What can hang from each mark:
j230: j209
j209: j230 j556 j696
j426: j556 j696
j642: j556
j436: j556
j556: j426 j436 j642
j696: j209

Each row was made from one small tree. The marks that hang from a mark follow it in brackets, in the order of their numbers. Every link used is in the known rows. Write each row's tree.
Known rows:
j436{j556{j426{j696{j209}} j642}}: [  4.4  13.3 -27.6 -14.2   9.5  20.4 -42.5 -44.1  21.7  15.0  -0.7 -11.5
  23.0  11.4   0.4   8.7   1.0 -15.8  75.6   8.5 -26.5 -39.9  24.4  31.8]
j556{j426}: [ -3.8   8.0  -7.4   4.0   6.4  -1.2   2.5  -3.9  21.1  24.9  -7.8  13.4
   4.8  -6.5   4.5   1.3  -7.6   0.5  31.9  14.8   1.9 -25.8  12.3   9.3]
j426{j556}: [-19.3  -9.0 -14.1  -1.9  -6.4  11.9   1.9  13.3  21.4   7.5  -4.4  -9.5
   7.6   5.9   9.8  -6.9 -14.5   0.5  15.0  33.2   5.9 -24.4   7.4  -3.0]
j556{j426 j436 j642}: [  1.3  17.7 -12.0   9.4  -8.6  12.0  -8.1 -10.1  10.9  13.3 -17.3   2.6
  -6.6  -3.8 -11.6  -4.2  -4.2 -20.2  40.1  14.9  -4.7 -17.2  13.9  10.3]
j642{j556{j426{j696} j436}}: [ -2.0  26.3 -10.5  11.6   0.5  -0.9 -18.8 -17.5  10.4  21.4 -13.4  14.8
 -13.4  -3.4   0.2 -28.4 -15.6  -2.2  23.3  22.1 -19.6 -21.9  20.1 -18.2]
j230{j209{j556{j426 j642}}}: [ -0.9   8.0 -15.0 -13.8  -2.2   3.8 -14.1 -20.0  27.1   3.5  -1.4  -3.2
  39.8   5.9 -11.2  30.8  -2.4   0.3  54.3  30.4  17.5 -29.1   6.8  41.7]
j556{j426{j696{j209}} j642}: [  6.2  23.1 -27.2 -10.0  10.3   6.8 -29.0 -36.0  24.2  14.5  -5.6   3.9
  21.8  12.2   5.5  -3.2  -8.1  -7.1  67.3  10.6 -20.2 -43.2   9.1  31.4]
j642{j556{j426{j696{j209{j230}}}}}: [  6.3  20.2 -22.9   9.0  18.7  -5.2 -14.1 -18.3  28.2  24.9 -15.8   8.5
  12.5  22.7  10.9 -26.7 -14.5   0.6  51.5  19.4 -20.4 -27.4  10.0 -11.6]
j696{j209{j230}}: [  3.5 -10.2 -18.2  -0.9  -2.7  -3.7  16.0  -8.7  16.8  17.0 -15.8  -3.0
  13.2  22.1  10.1 -18.4  -6.0  -6.8  30.6   8.8 -12.7 -32.4  -5.0 -11.7]
j556{j642}: [ -3.0   9.9 -10.4   4.9 -12.5  21.8  -2.1 -11.6  17.8  -0.6  -9.9   8.1
  16.4   2.9  -7.1   1.6 -15.3   5.0  22.7  13.9   5.4 -24.8   1.7  19.7]
j230{j209{j556 j696}}: [  0.7 -20.2 -16.4 -35.5 -33.9 -10.0   5.4 -27.3  16.4  -3.0  -3.7  -3.1
  38.2   3.6  15.2  11.7 -16.0   6.8  24.6  28.9  10.6 -42.8   1.0  27.7]
j230{j209{j556{j436} j696}}: [  4.5 -21.3 -16.7 -34.1 -46.3 -12.4   3.1 -29.2   1.8  -1.6 -10.5 -11.8
  19.4   0.0   9.2  -1.8  -9.0 -10.1  18.5  29.8  -0.8 -39.2   4.9   9.3]
j426{j696{j209}}: [  0.5  -1.5 -20.2 -16.2  -2.4  -6.6 -10.0 -34.5  13.4  14.2  -1.5   6.1
  18.5  12.9  15.4 -17.4 -11.6   4.4  27.2   7.8 -25.7 -53.0   0.5   3.1]
j209{j556 j696}: [  4.8 -20.1  -6.9 -24.8 -26.2  -8.2   5.0 -22.7  14.2  -3.8 -10.5   4.9
  12.5  -3.3  19.3  15.2 -17.1  -4.0  11.7  22.4  13.7 -32.0  -3.1  26.2]
j209{j230 j556{j436} j696}: [ 15.7 -24.6  -8.1 -15.1 -39.7 -11.5  12.1 -23.1   4.3   2.5 -29.9 -11.4
  -6.2   4.0  16.9  -3.7 -11.8 -31.6  15.0  24.1   2.0 -14.8  -0.5  -8.3]
j696{j209{j230 j556}}: [  7.8 -21.7 -11.1 -13.1  -2.9 -12.5  10.7 -16.4  19.6   8.2 -11.7  -7.9
  18.3  22.9   8.3   6.3   0.6 -14.4  24.4  17.2   1.0 -26.8 -11.7  -1.5]
j426{j556 j696}: [-14.1  -1.1 -16.9 -10.9  -5.6   6.3 -17.4  -9.3  21.1  11.4  -4.7  -9.1
  12.4   8.0  17.4 -11.3 -22.2   0.0  22.6  32.2  -8.0 -31.1  11.6  -2.1]
j556{j436 j642}: [ -1.1   6.9 -11.0   7.1 -24.6  19.2  -1.2 -13.6   3.4   0.3 -15.8  -0.7
  -2.9   0.2 -12.5 -11.0  -8.9 -10.0  17.0  13.6  -5.9 -20.4   4.8  -0.9]
j642{j556{j426 j436}}: [ -7.2  17.9  -6.2  22.2   0.5   1.9  -1.2   4.1   9.4  16.4 -12.5  12.2
 -16.9  -4.6  -9.1 -23.9  -8.4  -3.1  15.3  21.7  -5.5 -12.7  17.3 -19.8]
j209{j556{j436}}: [  0.5 -16.4   1.3  -9.3 -21.2  -9.7   5.7 -16.5   3.1   3.7  -8.3  -2.3
  -4.4  -3.1  -3.6   4.4  -0.8 -16.4  -4.9  20.7   2.1 -22.5  -1.4  -6.7]
j696{j209}: [ -4.0  -8.9 -16.3  -8.8  -2.7  -1.7   9.1 -11.5  12.8  11.6  -2.2   5.1
  15.8  11.0   7.3 -13.7  -4.2   2.6  19.5   7.7 -12.1 -45.0  -3.3   3.0]
j642{j556{j426{j696{j209}} j436}}: [  0.5  18.6 -21.1   2.0   6.2  -7.0 -20.1 -23.7   8.7  19.0  -7.6   7.8
  -5.9   9.7   2.6 -37.2  -6.2  -8.1  35.0  18.8 -32.3 -33.8  14.4 -16.4]

Which tree is each row?
[ -2.1  11.2 -12.8   3.0   2.9  30.8 -23.8 -18.7  22.1  12.4  -7.0  -5.9
  11.6  -2.3 -11.1  21.3   1.0 -10.3  56.9  14.1  -1.1 -18.2  25.6  27.1] : j436{j556{j426 j642}}
[ 11.3 -25.2 -11.5 -11.8 -15.9 -16.6  11.0 -18.8   6.1   8.3 -16.1 -16.4
   0.3  18.7   2.8  -7.9   6.1 -32.1  16.9  17.1 -10.5 -24.3  -8.6 -20.4] : j696{j209{j230 j556{j436}}}
[  8.0 -11.9 -14.9 -14.5 -18.6   2.7  -7.9 -26.9   4.3 -11.2  -5.2 -11.5
   7.4  12.7 -11.1   3.9   5.7 -26.5  22.3  15.7  -6.7 -29.5  -8.4  14.5] : j696{j209{j556{j436 j642}}}
[ 11.6  -3.8 -19.3 -24.7 -18.2  -1.3 -25.4 -47.6   4.7  -7.2  -6.5 -11.7
  11.5  13.0  -2.3  -0.3  -0.4 -26.1  29.7  16.0 -20.8 -36.4  -4.7  15.1] : j426{j696{j209{j556{j436 j642}}}}
[-10.0  10.9 -21.6  -7.0  -8.4  24.5 -29.8 -14.7  25.3  -1.7  -7.7 -12.2
  19.2  12.2   6.2  -3.8 -23.2  -3.8  37.6  33.4  -4.5 -24.8   9.8  17.7] : j426{j556{j642} j696}
[ 15.6   7.8 -23.1  -5.4  -0.3 -16.4 -11.4 -29.8  11.3  35.1 -23.2  -8.9
  -4.1  16.4  13.3 -28.9  -2.7 -31.3  55.9  11.7 -36.5 -31.2  12.9 -19.1] : j556{j426{j696{j209{j230}}} j436}
[ -1.3   8.8 -11.4  -8.9   5.9   6.6 -32.2 -34.8  20.7  28.5  -4.8  -0.8
  11.2  -5.5   8.4  10.5  -4.9  -8.5  48.2  13.9 -19.3 -30.0  31.9   9.5] : j436{j556{j426{j696}}}
[ 14.1   5.3  -7.4   5.0  -9.8   1.6  -5.8 -15.8  18.1   8.7 -27.6 -11.4
  -4.3   5.5  -9.5  15.3   0.1 -37.9  43.6  25.6   7.8  -0.2   5.9   5.6] : j209{j230 j556{j426 j436 j642}}
[ 19.3 -13.1  -9.9 -12.0 -23.2 -17.4   5.0 -19.8  11.5  14.6 -29.9  -8.4
  -9.7  -0.3  18.4   3.4  -7.5 -40.5  39.7  26.0   2.8 -11.0  10.3   2.3] : j209{j230 j556{j426 j436} j696}
[ -7.4   8.5 -22.5  -7.1 -21.0  22.1 -28.3 -16.5  10.2  -0.7 -13.9 -20.1
   0.1   9.2   1.3 -18.8 -17.3 -20.2  31.9  33.1 -15.6 -21.4  13.4  -2.4] : j426{j556{j436 j642} j696}
[  9.0  -9.2 -19.1 -31.7 -29.0 -17.4  -3.2 -27.5   9.2  10.4 -11.0  -7.3
  16.1  -2.8   9.9   5.6  -4.4 -18.2  41.9  30.7   0.2 -35.3  13.3  19.8] : j230{j209{j556{j426 j436} j696}}
[ -4.8   2.9 -33.1 -16.8 -15.3  17.9 -30.7 -21.0   8.3  -3.5  -9.2 -26.4
   7.1  22.2   3.8 -25.8  -8.3 -26.9  43.2  26.7 -28.1 -35.1   7.4   1.7] : j426{j556{j436 j642} j696{j209}}
[ 11.9   8.3 -23.4  -5.7  13.6 -12.8 -12.0 -27.6  24.2  33.4 -18.2  -0.6
  15.0  18.4  20.3 -13.3  -8.9 -14.7  61.3  12.2 -24.8 -36.9  10.1  -1.3] : j556{j426{j696{j209{j230}}}}
[  0.9  19.3 -15.9  -5.7   3.8  24.9 -43.4 -39.1  23.8  16.5  -7.5  -4.2
  15.7  -1.9  -1.9  17.5  -7.6  -9.9  63.0  15.4 -14.5 -26.1  30.0  28.7] : j436{j556{j426{j696} j642}}
[-11.5   0.8 -18.9   4.4 -21.6  26.2  -9.4   7.3   9.7  -4.8 -12.9 -20.3
  -3.8   9.5  -7.8 -13.6  -9.6 -20.1  23.5  32.9  -1.4 -14.7   8.4  -2.5] : j426{j556{j436 j642}}
[  6.3  26.3 -15.5   0.0  -8.8   7.9 -26.2 -32.2  11.1  15.9 -16.0   0.8
  -3.2  -2.5  -1.9  -8.8 -10.6 -18.0  47.5  16.8 -19.6 -24.2  20.8  10.8] : j556{j426{j696} j436 j642}
[  4.5  15.9 -10.1  -4.3  -5.9 -10.7 -16.7 -28.9   7.7  29.3 -14.2   5.7
  -9.2  -6.4   7.3 -16.1  -8.3 -16.7  32.0  16.3 -23.8 -29.7  19.8  -9.6] : j556{j426{j696} j436}
[ 15.2  15.0 -11.0  -6.7   4.3   0.3 -26.5 -34.9  33.6  13.2 -21.1  -2.5
  17.6   9.4   6.0  27.3 -12.4 -21.2  58.3  26.0   5.2 -12.0   6.9  26.3] : j209{j230 j556{j426{j696} j642}}
[  9.6  20.3 -26.8  -9.3  -2.2   3.2 -29.9 -39.4   7.7  14.0 -12.1  -4.6
   4.3   9.8  -1.1 -17.7  -2.9 -24.6  59.4  10.6 -31.6 -38.6  11.5  14.2] : j556{j426{j696{j209}} j436 j642}
[ -1.9  20.2 -20.8   0.7  20.1  -5.0 -21.7 -20.7  22.7  18.0  -1.9  15.4
  12.9  11.2   8.9 -22.8 -13.5   8.9  39.8  17.2 -20.8 -38.3  11.2   3.8] : j642{j556{j426{j696{j209}}}}
[ 14.0  -0.8 -14.0 -16.1 -26.3   2.3 -13.4 -27.2  11.9  -4.1 -18.2  -4.4
  -0.9  -5.8   3.0  15.5  -6.6 -34.2  43.5  25.1   7.6 -17.9   9.6  35.4] : j209{j556{j426 j436 j642} j696}
[ -7.0   6.2 -33.4 -16.6  -2.4  19.6 -30.8 -18.0  22.8  -3.3  -3.1 -17.5
  24.9  25.9   9.9 -12.7 -14.2  -8.1  49.2  27.3 -16.1 -38.9   3.7  19.7] : j426{j556{j642} j696{j209}}
[ -4.1  -1.2 -13.9 -17.0 -19.1  10.1  -6.2 -22.7  22.5  -9.3  -2.3  -4.8
  44.6  10.6 -12.2  23.9  -8.2  10.2  30.3  28.8  15.5 -32.5  -3.2  32.9] : j230{j209{j556{j642}}}
[  9.5  -1.0 -17.5 -13.3  -2.5  -1.8 -13.1 -22.7  10.6   1.6  -6.4  -9.9
   3.7   8.1 -10.4  10.2   9.9 -35.7  46.0  17.7  -5.2 -25.2   1.0  23.9] : j696{j209{j556{j426 j436 j642}}}
[ 12.1 -22.5  -8.6 -16.2 -27.2  -9.3  11.6 -18.3  19.1   2.8 -23.4  -3.6
  11.4   6.2  23.1  11.0 -18.5 -15.0  21.2  24.7  12.9 -19.4  -3.7  11.6] : j209{j230 j556 j696}
[  7.8 -22.1  -6.6 -24.6 -39.3 -10.9   4.9 -24.3   0.9  -2.9 -14.5  -3.4
  -4.8  -6.5  12.6  -0.5 -10.0 -24.4   4.5  21.8   2.1 -27.5   1.0   6.9] : j209{j556{j436} j696}
[  0.8 -12.1 -28.0 -11.5 -12.6  -3.5 -11.0 -14.5   9.0  16.1 -19.8 -31.0
  -1.0  29.3  18.0 -37.7  -8.9 -32.5  37.5  28.7 -32.9 -29.6   7.2 -32.4] : j426{j556{j436} j696{j209{j230}}}
[ -0.1  -5.9 -11.2 -17.3 -11.4 -16.6  -3.2 -18.2  12.5  16.4  -4.0  -7.9
  15.7   0.2  -6.5   9.8   5.9 -13.5  32.0  29.0  -0.2 -30.3  11.9   4.2] : j230{j209{j556{j426 j436}}}
[ 15.1 -10.2 -10.3 -15.0 -11.9 -13.2   5.2 -18.3  25.6  15.1 -23.8  -1.9
   8.2   2.6  23.7  18.6 -13.6 -23.0  44.5  26.0  15.5 -15.3   5.4  21.7] : j209{j230 j556{j426} j696}
[ -3.3 -15.1  -8.0 -20.5 -28.2 -10.9   5.0 -20.1   3.4   3.6  -4.0  -9.3
  19.4   3.8  -7.4   1.7   0.0  -6.4   8.1  27.4  -1.0 -34.0   0.9  -6.4] : j230{j209{j556{j436}}}
[ 10.3 -10.8 -12.8  -9.5  13.6 -18.1   3.3 -13.3  26.4  20.5 -12.4  -6.1
  14.2  16.2   9.7  14.1   4.2 -22.1  47.8  19.8   2.3 -24.1  -1.4   8.5] : j696{j209{j230 j556{j426}}}
[ -1.4  -5.0 -13.9 -14.7 -31.0   7.3  -7.2 -24.7   7.7  -8.4  -6.9 -13.6
  24.7   8.2 -17.1   9.4  -2.1  -8.5  23.2  28.2   3.3 -27.9  -0.6  13.6] : j230{j209{j556{j436 j642}}}
[ 10.0  -0.3 -23.8 -11.2  12.5   0.4 -25.3 -37.1  23.4  33.7 -12.2 -16.4
  16.1  17.4  15.3  -2.4   1.7 -20.9  69.7   9.3 -32.6 -34.5  24.7  -3.2] : j436{j556{j426{j696{j209{j230}}}}}
[ 12.5 -14.6 -15.9 -21.7  -2.9 -18.2  -8.0 -37.8  19.8  12.3 -12.2  -8.0
  22.8  23.4  17.6   1.9  -7.0 -14.6  31.1  17.4 -13.8 -33.7  -8.0   1.0] : j426{j696{j209{j230 j556}}}
[ -0.5   3.0 -35.2 -10.3  -3.1  18.5 -23.9 -15.8  26.9   2.8 -16.9 -26.3
  23.6  36.0  12.9 -16.3 -16.9 -17.1  59.0  29.4 -16.7 -27.4   2.2   5.3] : j426{j556{j642} j696{j209{j230}}}
[ -6.6  -9.8 -27.4 -19.2 -11.3  -2.2 -18.4 -17.1   5.9  10.1  -6.8 -21.5
   0.7  18.0  14.1 -33.4  -7.1 -23.7  28.1  26.5 -33.1 -42.1   8.5 -18.4] : j426{j556{j436} j696{j209}}
